Each row comes from the steps of one walk. Every step used is in the known rows, and no mark comes twice. Write the walk behind each row, first mark first.
(in the rows, 128 means zero)
Known rows:
l/r/m/k: [147 117 120 133 134 143  98 149 106 113 133 130 134 153 127 140 122 191
  88 119 141 225 116 136  86  74]
r/m/k: [149  87 103 147 135 153 107 141  95 125 110 140 149 143 112 143 125 156
  75 150 160 186 112 128 100  93]
l/r: [144 160 129 168 117 117 107 124 104 108 104 117 117 165 108 109 118 182
 129 158 118 166 116 123 102  64]
c/l/r/m/k: [132 150 110 135 147 150 123 160 100  92 159 154 133 143 139 132 104 203
  73  79 163 201 122 128  91  51]
b/k: [116 160 101 124 129 111 128 114  99 117  86 110 131 152  99  89 146 140
 123 200 138 101 121 101 108 109]
r/m/k/l: [141  48 113 175 141 149 108 154 116 114 100 165 157 152 102 141 135 153
  92 157 138 162 107 118  98 106]
m/k/l/r: [126  89 142 217 144 128 100 151 140  86 102 160 133 160 116 125 157 178
 140 144 120 177 118 118  92  98]
c/l/r/m: [147 188 105 108 128 135 133 146  82  98 152 138 123 156 121 114  82 198
  82 102 135 166 116 120  98  30]
k/m/r: [176 135 141 126 130 124 105 116  86 113 113 101 141 173 111 133  96 193
 109 158 127 164 100 103 113  75]
m/r: [167 149 130 183 131 134 113 127 105  97  96 109 132 167 103 125 110 169
 122 173 122 176 108 119 106  87]
c/b/k/m/r: [142 143 143  91 149 110 120 130 108  96 112  79 145 149 139 102 109 175
 104 192 146 157 105 107 105 125]
b/k/z/f/l: [133 146  83 112 126 117 100 121 144 142  97 111 120 101 124  89 166 121
 149 132 102  57 127 114 115 135]
k/z/f: [145 130  97 120 111 139  94 115 121 143  92 119 133 126 105 127 139 149
 116 161  87  87 109 123 135  91]
f/l: [166 107 112 215 122 119 107 122 111 127  77 136 120 133  98  90 116 130
 129 148 146 112 122 115 102 108]
r/m/k/z/f: [149  89  86  88 129 165  86 139 122 146 123 134 153 113 127 159 143 154
  77 120 110 152 108 138 120  96]
z/c/l/r: [125 136 113 204 133 135 113 155 100  61 130 138 126 177 129 112 110 197
 113 125 141 136 115  96  92  77]
f/l/r/m: [181 135 115 150 121 124 103 141 107 125 125 126 113 145 117 106  94 168
 116 106 128 182 117 132  82  73]
z/r/m/k/l: [167  74  99 171 154 155  85 143 126 122 109 186 175 164  98 160 136 153
  99 140 164 180 107 116  94 124]
z/f: [137 128 104 131 127 128  85 122 111 138  87 136 143 141  82 130 128 161
 134 178 104 111 113 111 121  98]
k/l/r: [134 122 138 195 122 113 109 135 119  96  95 146 125 175  97 111 130 178
 149 167  98 145 110 110  99  79]
b/k/z: [117 167  94 119 111 124 138 105 106 117  92  89 120 134 124  88 159 126
 102 180 123  82 118 114 122 106]

Which walk is each row?
[189 153  79 112 112 158 104 105  98 140 115 123 148 152 111 143 109 143
  69 138 141 146 100 134 121  89]
k/z/r/m
[123 154 119  68 128 102 116 103  81 131 106 103 137 161 107 101 132 165
 112 185 146  92 112  84 117 105]
b/k/m
[117 101 109 212 135 161 117 162 128  56 137 137 125 148 171 127 148 190
  90  80 147 145 118 115  97  86]
m/k/z/c/l/r
[179 142 101  97 115 137  86 140 133 147 136 120 116 116 133 126 117 166
 121  78  80 148 112 143 101  72]
k/z/f/l/r/m
[172  66  88 127 133 161  81 148 144 157 119 144 139  91 134 144 143 137
  97  83 125 136 117 140 108 118]
r/m/k/z/f/l
[138 156  99 118 130 162 131 150 107  93 161 137 124 129 162 129 117 189
  53  59 145 178 120 138 102  40]
c/l/r/m/k/z
[101  75 107 175 140 121 113 148 117  80  80 100 144 148 132  89 142 137
 107 233 158 115 110 103  94 167]
z/c/b/k
[122 157 113  87 134 112 128 144 114 103 127 129 132 177 114 104 135 173
 131 167 101 156 111 105  85  82]
b/k/l/r/m
[135  40 116 228 130 136  94 150 111  86  70 117 146 150 122 113 114 145
  93 220 154 131 101 117  98 147]
z/c/b
[147 126 103  80 130 160  80 149 135 131 145 122 138 122 144 161 146 188
  96  94  89 193 112 146 107  75]
l/r/m/k/z/f
[107 128 113 141 135 109 127 129 113 102  74 105 134 126 120  79 131 135
 105 226 153 117 119 119 106 138]
c/b/k
[130   8 116 240 131 164 100 158 138  79  84 115 148 120 163 125 153 134
  66 177 160 146 106 136 106 160]
m/k/z/c/b
[148   5 102 185 129 177 102 166 123  90 108 114 154 122 165 142 130 139
  34 163 161 177  97 143  98 141]
r/m/k/z/c/b
[164 109  97 163 114 132  91 122 139 147  86 132 124 104 111 113 138 129
 137 119  96  72 119 124 123 118]
k/z/f/l
[141  43 109 215 113 150 107 142 119  88  76  99 136 135 146 111 126 132
  72 198 137 111  98 126 112 137]
k/z/c/b
[137  69  80 169 134 182 122 163  98  85 140 141 146 139 156 145 129 161
  40  95 169 129 107 115 103  99]
r/m/k/z/c/l
[129 142 101 186 117 147 125 146 106  64 132 120 115 161 150 112 122 185
  94 104 123 113 112 109 105  68]
k/z/c/l/r
